Each row was made from one small tree. The marks that hang from a mark follow it in brackets, in the order of their numbers. Every link used is in the known rows. Write each row's tree.
In the rows, zero is written as 128.
Known rows:
Z_738(Z_391): [158 144  86 157 103 143 180 148 119 165 132 135 132 135 125 178 134 119
 137  78 120 111 150  94 143 126 133  83 191 172 136 126 108 136 122 144
 113 120 102  87 179  88  94 135 142 129 137 138 189  91 120 171 158 137
 186 141 143  92 125 150 175 167 119 118 148 115 204 141 109 160 163 133
 113 147 143 103 202  64 182  87]
Z_738(Z_12 Z_71 Z_391 Z_574 Z_674): [162 125  89 177 111 111 164 202 115 147 139 148 167 151 110 139 117 137
  73  68  98  80 140 121 114 138 127  94 153 149 161 130 115 145  82 174
  78 106 141  93 151  64 159 146 119 172 125  90 183 125 151 149  85  74
 173 127 177 102 164 168 136 120 152 117 161 164 138 142 102 114 107  93
 139 136 123 136 174 101 159  90]
Z_71(Z_738): [127 161  68 123 109 135 161 125 102 148 131 132 130 133 143 168 124 113
 143  85 131 114 130  87 120 104 147 104 173 163 152 113 112 151 108 112
 145  96  88  62 191  85  77 126 152 108 176 135 208  83 101 168 185 147
 168 130 140  94 121 179 163 175 139 116 170 108 196 121 117 154 141 162
  83 157 133 112 201  52 214  93]
Z_732(Z_391(Z_738(Z_12 Z_71 Z_574 Z_674))): [147 133 106 157 123 110 166 175  80 137 164 143 177 152 103 133 109 135
  83  92  89  69 118 119 114 146 133 101 133 126 171 126 141 146  80 142
  90  83 136  74 151  86 118 134 144 151 154  93 190 105 143 159  86  95
 175 125 180  97 168 172 111 143 142 113 190 153 136 123 103 120 127 116
 115 141 129 144 194  98 163 110]
Z_738(Z_12 Z_71 Z_391(Z_732) Z_574 Z_674): [164 116  98 186 112  91 186 181 102 134 122 153 163 163 115 146  99 144
  53  79  85  77 129 126 115 145 145 103 159 143 148 131 127 150  94 178
  72 132 143  93 157  62 153 150 123 191 130  74 179 123 167 143  86  96
 176 137 179  89 180 150 130 128 133 122 142 153 161 137  99 104 130  98
 139 130 122 149 169 104 166  93]
Z_71(Z_738(Z_12 Z_391(Z_732) Z_674)): [143 124 103 157 107 120 185 131 105 134 112 116 159 148 104 178  86 138
  80  83 121  93 136 106 107 132 135 117 149 141 125 105 149 134 115 165
  82 126 131  60 157  56 121 126 140 159 142 104 188 100 138 177 121 129
 186 151 150  87 145 161 146 115 126 120 155 106 178 135 101 118 119 119
 128 134 123 146 177  87 176 117]
Z_71(Z_738(Z_674)): [116 155  81 139 107 129 154 131  99 141 130 136 138 148 136 169 120 127
 127  89 126 103 129  93 104 115 129 110 153 172 146  96 125 147 103 129
 124 105  94  58 180  75  78 121 152 126 159 149 200  84 117 182 174 120
 167 125 141  94 119 179 143 154 149 112 187 115 174 136 118 153 121 138
  86 142 118 148 192  63 204 104]
Z_574(Z_738(Z_12 Z_391 Z_674)): [152 120 107 151 123 139 176 167  96 146 138 124 164 145 130 173  99 139
 103  80 129 109 147 101 118 135 113  86 152 155 119 114 138 152  82 163
 101 111 118  66 165  77 123 140 127 159 124 152 185 123 125 194 113 100
 171 162 135 140 140 165 161 119 162 120 158 126 159 127 104 133 115 122
 134 132 134 113 189  91 175 110]
Z_738(Z_12 Z_71): [148 154  52 156 117 115 168 169  95 167 148 139 132 136 145 170 131 112
 107  61 119 104 124  99 128 129 143  92 174 141 178 132 102 157 102 143
 130  89 109 104 155 111 124 133 135 148 152 115 199 121 124 154 143 113
 151 144 158  79 149 174 151 147 133 113 171 140 185 133 117 140 127 134
  89 167 135 117 192  66 193  89]
Z_391(Z_732 Z_738(Z_574)): [136 144 101 130 105 106 183 118  82 137 140 151 114 149 130 160  85 127
 111 107  87 106 121 124 121 127 167  94 181 157 135 129 132 129  96 115
 128 123 105  77 190  91  73 147 167 134 184  91 191  86 126 155 161 143
 167 141 166  76 160 130 140 182 119 112 169 110 192 116 117 137 153 167
 110 134 151 127 209  67 179 107]
Z_391(Z_732 Z_738(Z_12 Z_574 Z_674)): [143 128 112 150 109  90 183 129  66 127 137 156 142 152 122 156  70 136
  74  99  83  95 103 128  94 144 153  97 156 149 142 128 160 141  78 150
  86 129 131  80 169  78 114 144 154 161 152  95 189 114 143 170 139 122
 173 147 176  89 172 138 129 134 140 115 180 129 159 120 121 111 123 126
 116 125 143 149 187 101 164 117]
Z_12(Z_71(Z_738(Z_391 Z_674))): [133 145  90 147 122 150 163 134 123 143 110 125 147 147 136 167 134 137
 100  77 123 101 135  85 114 107 125 125 143 150 130 113 133 156 126 152
 106 118 119  67 208  60  86 111 124 120 159 129 186  85 132 175 140 116
 171 141 153  96 137 195 165 151 139 125 155 112 172 135 108 148 128 133
 108 142 104 129 186  68 197  74]
Z_391(Z_732 Z_738(Z_12 Z_71 Z_574 Z_674)): [141 130  97 167 110  79 175 160  75 122 139 149 141 155 122 137  82 140
  69 100  77  86 100 124  99 139 160 105 156 139 159 125 130 162  83 150
  93 108 137  85 171  71 130 144 149 176 166  61 184 125 153 145 113  95
 160 141 173  75 185 152 119 124 131 119 176 147 152 121 114 100 115 126
 109 131 119 154 179  96 176 106]
Z_71(Z_738(Z_12 Z_391(Z_732) Z_574 Z_674)): [144 118 112 158 104 107 185 150 109 126 118 124 163 151 102 156  74 138
  62  97 106  84 134 138 104 141 128 117 157 138 130 108 148 131 101 162
  68 131 134  65 172  39 136 141 130 156 151  91 177 104 147 159 107 118
 175 139 167  83 146 146 141 119 142 123 163 132 156 135 102 108 128 101
 139 117 120 155 169  91 164 108]
Z_674(Z_738(Z_12 Z_71 Z_391(Z_732) Z_574)): [175 110  98 162 114 105 182 175 114 131 143 122 161 163 115 165  84 125
  63  81  66  98 144 114 144 145 149 116 175 136 149 133 119 136  88 166
  91 102 148  92 172  87 148 127 135 186 166  63 177 128 146 145 105 119
 145 140 176  74 183 132 139 136  97 134 148 140 172 133 113 130 130 154
 143 139 126 128 187  97 158  85]
Z_71(Z_738(Z_12 Z_391 Z_574 Z_674)): [140 138 105 156 106 127 167 168 108 143 124 131 171 149 108 152  91 135
  83  89 109  76 144 116 102 149 117 106 147 143 134 103 131 136  88 154
  78 102 128  66 170  49 134 134 133 157 135 116 190 102 133 168 103 100
 179 141 164 103 149 164 141 118 157 114 170 135 134 135 100 113 112 106
 133 119 124 133 191  93 170 103]
Z_391(Z_738(Z_71)): [146 160  71 131 115 116 157 146  91 134 161 143 115 149 140 159 133 123
 138  94 103 114 131  84 130 120 157  90 167 152 149 119 115 165 108 111
 155  84 103  82 191 104  81 122 155 130 172 105 193  90 124 147 167 131
 161 136 156  88 141 176 138 160 123 109 177 122 193 117 117 149 139 158
  82 163 125 116 214  55 206  88]

Write each row's tree:
[142 132 112 168  95 124 172 173 114 165 123 157 156 143 120 156 119 142
 106  89 103  94 144 112 119 122 120  89 171 175 133 124 115 125  91 156
  89 123 117  88 179  62 106 150 148 142 129 124 184 101 137 173 124 102
 193 131 155 100 145 151 150 158 144 115 162 139 163 143 111 137 140 120
 129 116 142 127 194  80 171  93] : Z_738(Z_391 Z_574 Z_674)
[158 131  86 164 112 128 172 179 111 167 139 142 166 135 120 162 108 121
  85  73  92  93 146 117 139 151 124  79 174 162 142 137 121 122 103 164
  94 103 121 100 170  80 122 152 128 153 124 122 192 105 128 158 115 111
 177 152 161  97 146 138 178 139 136 128 153 144 169 129 107 134 145 123
 134 128 146 113 191  83 162  95] : Z_738(Z_12 Z_391 Z_574)
[158 116 110 168 120 121 194 155 107 120 125 128 148 163 135 160 111 138
 111  90 116 121 138  96 118 108 156 110 171 147 114 123 127 170  96 157
 114 124 133  57 178  72 113 133 129 165 149  92 170 112 166 181 107 109
 171 143 146 110 148 161 137 140 127 120 149 106 188 132 107 126 123 137
 141 132 110 124 187  86 186  81] : Z_574(Z_738(Z_71 Z_391(Z_732) Z_674))
[143 149  86 154 126 111 155 160  72 136 136 165 129 147 141 142 106 145
  81  70  82  85 108 121 107 120 131  99 138 144 144 133 145 144  80 150
 100 114 135  90 196  88  99 141 139 147 167 121 204 106 132 160 126 102
 157 142 177  98 172 183 153 143 141 117 192 146 147 120 124 132 101 126
 104 135 127 138 192  91 162  92] : Z_391(Z_738(Z_12(Z_71) Z_574 Z_674))
[162 124 105 153 117 132 163 191 135 143 142 126 150 158 129 143 112 119
  95  87  78 105 163 100 143 144 140  97 175 149 137 128 103 140  93 142
 105  79 117  84 191  89 130 120 136 165 150  93 182 110 139 148 115 103
 144 129 166  83 164 153 145 160 113 131 158 136 177 135 114 143 134 157
 129 140 119 108 202  70 177  77] : Z_674(Z_738(Z_71 Z_391 Z_574))
[156 123  84 149 154 143 182 176  99 142 138 125 150 139 144 170 119 121
 108  53 118 122 145 102 131 113 129  92 174 139 129 133 142 161 103 158
 123  99 126  80 198  98 118 125 105 142 154 147 174 118 116 187 128 121
 150 167 150 122 140 175 187 136 129 133 144 120 178 120 121 152 114 143
 125 135 119 102 181  94 181  74] : Z_574(Z_738(Z_12(Z_71) Z_391))
[160 133  91 146 122 118 163 194 106 140 157 145 145 159 152 156 106 122
  85  73  80 103 135 108 129 139 149 101 162 143 173 132 104 151  75 135
 110  78 126  99 172 109 130 133 145 179 168  97 199 135 125 151 128  98
 133 129 166  84 180 149 135 144 124 135 177 161 182 118 125 131 111 163
 107 152 135 122 190  81 171  84] : Z_674(Z_738(Z_12 Z_71 Z_574))
[176 126  73 165 121 116 194 167 105 143 124 138 143 140 130 159 102 131
  70  66  86  90 125 144 134 125 155 105 179 137 145 148 131 137 107 165
  88 123 150 105 190  78 126 154 119 149 154  90 185 103 137 152 121 124
 166 152 186  66 171 151 177 153 101 128 144 138 175 125 114 136 135 128
 123 129 134 118 175  99 160  67] : Z_738(Z_12(Z_71) Z_391(Z_732) Z_574)
[135 135  92 153 116  92 181 139  71 122 129 155 125 148 139 150  90 143
  70  91  67  95  95 135  98 128 163 100 147 139 139 140 160 151  86 158
  93 132 137  86 190  80 112 135 149 155 184  96 190 109 140 161 127 111
 153 148 174  77 185 160 140 132 120 119 175 140 160 114 128 115 113 140
 104 131 118 150 179 104 162  90] : Z_391(Z_732 Z_738(Z_12(Z_71) Z_574 Z_674))
[164 115 114 147 113 131 165 181 119 151 146 126 164 138 124 171  87 119
  86  82  84 110 159 107 141 158 116  84 167 147 128 127 120 127  94 158
  87  89 122  87 173  86 134 132 144 167 140 120 186 110 116 158 133 110
 146 148 166  91 164 138 161 138 123 138 165 142 167 132 117 136 128 155
 144 133 148 108 202  82 165  93] : Z_674(Z_738(Z_12 Z_391 Z_574))
[151 120  93 156 145 141 184 183 101 142 116 123 158 139 144 165 124 149
 100  59 115 114 137 104 121 112 111 104 142 146 121 132 143 161  94 174
 105 118 137  75 192  90 124 132 114 153 140 152 181 115 129 203 116  98
 158 163 144 131 146 191 172 119 142 125 147 123 162 130 116 131  94 122
 132 139 121 106 183 101 167  81] : Z_574(Z_738(Z_12(Z_71) Z_391 Z_674))
[167 125  96 142 132 136 172 189 115 157 135 137 150 142 135 166 115 129
  72  66  80 103 146 114 133 142 132  97 162 141 136 148 116 129  94 162
  89  86 133 105 203  96 134 122 131 157 154 126 186 120 123 167 126 106
 128 150 170  75 166 159 176 134 108 140 153 146 166 122 125 148 121 153
 127 136 132 103 192  89 166  69] : Z_674(Z_738(Z_12(Z_71) Z_391 Z_574))
[134 149  93 144 116 125 164 156  87 139 151 123 154 157 107 158 135 138
 132 100 102 102 128  93 122 129 144 104 151 155 155 127 129 158 106 126
 122 100 114  66 166  87  83 116 158 125 176 107 171  83 143 173 132 117
 184 133 161 103 151 181 124 159 132 105 179 115 173 125 103 162 145 135
 103 157 128 135 199  86 195  95] : Z_732(Z_391(Z_738(Z_71 Z_674)))
[157 114  99 163 134 121 170 183  96 134 139 122 166 144 124 150 106 134
  94  65 123 102 154 100 122 125 122 107 149 137 136 112 125 171  91 163
 111  95 135  68 162  78 136 126 106 176 129 124 177 129 147 186  92  87
 153 146 146 136 143 184 147 115 151 123 151 133 154 126 104 113 106 118
 133 149 114 129 185 100 175  89] : Z_574(Z_738(Z_12 Z_71 Z_391 Z_674))
[161 145  67 161 140 134 171 163 111 172 133 127 137 133 133 176 129 127
 104  48 100 100 133 107 141 126 132  92 166 140 141 139 118 148 121 165
 107 107 129  97 188  98 114 127 125 137 145 136 191  97 125 167 140 132
 163 157 167  89 153 173 195 147 114 116 152 132 185 136 118 153 125 130
 111 154 132 110 188  85 170  77] : Z_738(Z_12(Z_71) Z_391)
[167 116  85 154 138 128 204 152  92 140 127 110 142 138 135 177 108 128
 101  80 113 119 135 115 131 109 152 113 175 121 119 140 150 152 114 154
 112 119 144  77 193  96 113 125 109 147 165 126 182 111 133 188 125 136
 156 178 149 101 153 165 187 138 114 126 134 108 193 118 121 146 125 151
 123 148 120 104 184 104 166  79] : Z_574(Z_738(Z_12(Z_71) Z_391(Z_732)))
[143 130 109 154  99 119 175 134 115 120 102 135 160 161 107 153  91 138
  86 114 112  90 140 121 112 122 141 124 166 152 124 110 139 129  97 148
  83 126 127  58 183  39 108 136 148 137 157  92 180  87 143 172 118 115
 189 131 155  84 143 140 141 142 135 115 165 116 172 134  98 119 130 125
 129 116 113 142 187  86 176 104] : Z_71(Z_738(Z_391(Z_732) Z_574 Z_674))
[140 127  96 146 121 117 180 158  85 147 135 140 152 130 153 170 103 123
 110  76 137 116 126  90 102 116 115  83 158 164 140 118 135 169  75 155
 122 107 111  76 165  90 109 142 140 159 146 163 203 126 122 202 139 110
 151 157 121 135 139 168 150 126 173 121 181 127 167 126 123 125 101 136
 119 146 142 131 190  89 191 116] : Z_574(Z_738(Z_12 Z_674))
[165 134  72 166 106 117 183 153 113 143 135 124 125 156 130 171 122 127
 105  81 101 111 139  88 149 124 165 112 188 150 149 138 106 154 120 150
 124 125 121  84 174  95 109 125 123 144 155  84 175  95 157 155 136 137
 175 139 162  72 143 152 151 160 105 126 136 118 207 145 104 145 156 132
 116 149 124 119 185  77 184  76] : Z_738(Z_71 Z_391(Z_732))
[147 142  69 170 119 108 171 200  87 136 140 160 155 149 139 136 111 125
  79  69  93  86 115 117 112 129 133 101 154 156 179 135 118 157  70 162
 100  94 130  97 158  87 139 153 127 171 136 109 198 132 143 154 106  82
 159 124 166  91 165 164 127 145 156 119 183 168 151 129 121 113 111 111
 114 143 126 151 179  91 178  88] : Z_738(Z_12 Z_71 Z_574 Z_674)
[118 160  81 140 117 128 157 158 108 131 109 164 139 157 147 138 132 127
  99  83 108  94 116 108  96  94 135 126 153 152 145 118 123 147  86 145
 116 111 125  70 210  57  91 124 128 120 189 140 192 102 116 173 151 102
 162 116 159  85 149 183 143 166 146 121 185 139 157 122 117 139 107 151
  87 129 108 138 186  70 199  76] : Z_12(Z_71(Z_738(Z_574 Z_674)))
[127 143  93 140  98 103 176 106  76 135 133 142 116 154 137 171  97 143
 109 108 108 119 111  90 113 114 160  99 163 166 134 118 150 151 106 127
 114 136 106  73 185  87  71 128 178 138 172 115 192  88 145 177 161 140
 185 149 153  82 145 158 134 150 118 109 177 102 204 118 126 146 138 147
  95 149 136 135 188  78 185 112] : Z_391(Z_732 Z_738(Z_674))
